What can hang from each mark
M: A
A: M S
C: G
F: S W
P: C
G: C S
S: A F G

Known rows, with every way that one mark hangs from another
{C {G S}}: [ 2.67  0.44 -0.94  1.66 -1.47  0.97  0.77 -0.68 -1.06  1.07  0.59 -0.34
  0.88  1.80  1.82 -3.38 -1.67  0.45]
{F {S {G C}}}: [-2.73  0.68 -0.01  1.92 -3.35  0.24  2.84 -1.45  2.38 -0.56  2.68  1.83
  0.91  1.59  2.13 -4.59  0.37  1.49]
{M {A {S F {G C}}}}: [-2.86 -1.79  0.63  3.53 -4.29  1.30  1.77  0.05 -0.25 -0.77  3.56  0.17
  0.04 -1.13 -0.13 -6.37  0.26  1.39]
{G {S A F}}: [-2.37 -0.34 -2.29  2.42 -1.45  1.40 -1.62 -0.32 -0.12  0.24  0.71 -1.00
 -1.47 -2.23 -0.71 -3.76 -2.83  2.25]
{F {S {A M} {G C}} W}: [-7.33  1.29 -0.94  1.66 -4.04 -0.06  3.81 -1.35  2.37 -0.17  0.11  1.87
 -0.12  4.50  2.65 -4.90  0.23  2.60]
{M A}: [ 1.32 -1.15 -0.42 -0.40 -1.05  0.81 -0.12  1.03 -0.95  0.59  0.71 -0.04
 -1.31 -0.62 -0.62 -0.67  0.54 -1.19]
{A M {S F {G C}}}: [-5.05 -1.01  1.75  3.93 -3.48  1.06  2.18 -1.56  0.03 -2.11  0.91  0.27
  2.02  1.31  1.55 -6.35  0.33  4.08]
{G S}: [ 0.74  0.26 -1.10  0.79 -0.43  1.12 -0.31 -0.24 -0.59  0.62  0.26 -0.46
  0.62  0.25  0.12 -1.23 -2.23  1.06]
{P {C {G {S {A M} {F W}}}}}: [-4.87 -0.35 -0.64  2.43 -3.73  0.06  0.80 -0.85 -0.04  0.38 -1.58 -2.29
 -0.05  3.57  3.68 -5.53 -0.01  3.32]
{M {A S}}: [ 0.60 -1.05 -0.01  0.77 -0.89  0.79 -0.33  0.55 -2.44  0.05  2.05  1.16
 -0.36  0.00 -0.88 -3.11 -1.35 -0.87]
{S A G}: [-3.65  0.81 -1.54  0.75 -2.19  0.34  0.84 -0.60  1.49 -0.14  0.77  1.39
 -1.10 -0.52 -0.64 -2.43 -0.30  1.44]
{M {A {S F}}}: [-0.38 -1.55 -0.14  2.25 -1.13  0.62 -1.30  0.33 -2.34 -0.12  2.35 -0.37
 -1.24 -1.67 -0.69 -4.51 -1.45 -0.12]
{P {C {G S}}}: [ 0.83 -0.65  0.48  1.13 -2.89  0.50  0.65 -0.85 -0.08  0.32  0.74 -0.83
  1.81  2.40  2.97 -3.83  0.34  1.46]
{C {G {S A F}}}: [-0.36 -0.10 -2.00  3.19 -2.55  1.20 -0.51 -0.87 -0.57  0.70  1.09 -0.94
 -1.23 -0.69  1.03 -5.91 -2.17  1.61]
{P C}: [-1.86 -1.02  1.44 -0.53 -1.39 -0.48 -0.08 -0.14  0.87 -0.79  0.06 -0.57
  0.93  0.69  1.01 -0.39  1.92  1.07]
{P {C G}}: [ 0.10 -0.80  1.62  0.27 -2.52 -0.63  0.94 -0.62  0.47 -0.32  0.40 -0.33
  1.25  2.15  2.77 -2.63  2.55  0.44]
{C {G {S {A M} {F W}}}}: [-2.94  0.67 -2.08  3.01 -2.28  0.44  0.83 -0.82 -0.91  1.22 -1.62 -1.74
 -1.03  2.95  2.62 -5.05 -1.89  2.30]
{M {A {S {G C}}}}: [-1.81 -1.30  0.74  1.94 -4.02  1.29  2.78  0.34 -0.39 -0.63  3.36  1.75
  0.83  0.80 -0.38 -5.03  0.41  0.57]
{S {A M}}: [-3.03 -0.55 -0.18  0.14 -1.16  0.91 -0.10 -0.56 -0.29 -0.79 -1.68  0.95
 -0.68  1.07  0.09 -1.66  0.21  1.73]

Rows
[-8.11 -0.01 -0.35  2.48 -3.93  0.08  3.15 -0.40  2.07 -0.51 -1.02 -0.97
 -0.53  1.86  1.28 -3.67  1.44  3.36] | {S {A M} {F W} {G C}}
[-0.96 -1.26  0.08  2.81 -2.40  1.56  0.68  0.03  0.37 -0.27  1.24 -1.98
  0.93 -0.99  0.51 -3.26 -0.82  2.22] | {G C {S F}}
[-3.32  0.29 -0.98  0.85 -1.38  0.66 -0.34 -1.66  0.16 -0.73 -0.32  2.23
 -1.00  2.01  1.76 -4.22 -1.20  1.73] | {F {S {A M}}}
[-4.37  1.66 -1.50  1.95 -1.12 -1.41  1.25 -0.37  1.49  0.94 -0.02 -1.76
 -1.19  0.26  1.07 -1.35 -0.24  1.15] | {S {F W} G}
[-4.59 -0.31 -1.68  2.45 -2.64  0.53  1.44  0.80  0.98  0.73  0.63 -2.11
 -0.63  0.15 -0.12 -3.10 -1.61  1.90] | {G C {S A {F W}}}
[-4.47 -0.61 -0.07  3.13 -3.71 -0.18  2.95  0.71 -0.02  0.41  2.77 -0.77
 -0.27  0.82  0.26 -5.16 -0.05  0.70] | {M {A {S {F W} {G C}}}}
[-3.34 -0.76 -1.49  2.51 -1.81  1.99 -1.34 -0.97 -0.83 -0.49 -1.17 -0.95
 -0.83 -0.43  0.62 -4.25 -2.24  3.55] | {G {S {A M} F}}
[-4.95  0.44 -2.30  2.22 -1.24  0.61 -0.17 -0.31 -0.48  0.67 -1.93 -1.89
 -1.15  1.45  0.93 -2.97 -2.53  2.99] | {G {S {A M} {F W}}}
[-6.42  1.49 -2.39  2.02 -1.97 -1.14  0.90 -0.22  1.86  0.84  0.24 -0.96
 -2.44 -0.44 -0.13 -2.58 -0.69  1.48] | {S A {F W} G}
[-6.70  0.17  0.99  3.69 -2.86 -0.31  3.36 -0.93  0.22 -0.90  0.15 -0.69
  1.55  3.29  2.10 -5.02  0.01  3.33] | {A M {S {F W} {G C}}}
[-7.10  0.34 -1.12  2.31 -3.73 -0.56  2.89  0.34  2.73  0.20  0.94 -1.04
 -1.27  0.08  0.04 -3.27  0.89  1.87] | {S A {F W} {G C}}
[-5.84 -0.06 -0.98  2.32 -2.80  0.88  0.19 -1.53  0.93 -1.09 -0.90  0.08
 -1.46 -0.56  0.73 -4.25  0.25  3.57] | {S {A M} F G}
[-6.04  1.25 -0.40  3.23 -1.18 -0.90  1.39 -1.47 -0.57 -0.17 -0.60 -0.60
  0.36  2.72  1.90 -4.43 -1.53  2.92] | {A M {S {F W} G}}
[-3.04 -0.18  1.22  2.37 -3.01  0.46  2.87 -0.73  0.51 -1.16  2.56  1.70
  2.18  1.39  0.16 -4.41 -0.16  1.85] | {A {S {G C}}}
[-1.86  1.09 -2.77  2.88 -2.01 -0.17  0.50 -0.12 -0.40  1.99  0.22 -1.83
 -1.53  1.18  1.43 -4.65 -2.47  1.01] | {C {G {S A {F W}}}}
[-5.50 -0.72 -0.34  2.83 -4.26  0.79  1.77 -0.40  2.45 -0.98  1.79 -0.09
 -0.82 -1.80 -0.39 -4.44  1.18  2.53] | {S A F {G C}}
[-0.17 -1.00  0.29  2.74 -3.24  0.46 -0.29 -1.01  0.00  0.01  0.98 -2.32
  0.95  0.67  3.18 -5.27  0.15  2.23] | {P {C {G {S F}}}}
[-4.85  0.41 -1.66  2.25 -2.58  0.28 -0.20 -0.92  1.56 -0.41  1.01 -0.02
 -2.01 -2.36 -0.34 -3.86 -0.44  2.21] | {S A F G}
[-2.18 -0.75 -0.79  3.00 -2.52  0.69 -0.12 -0.45 -1.08 -0.11  2.88  0.17
 -1.25 -1.47 -0.22 -5.81 -1.29  0.91] | {M {A {S F G}}}
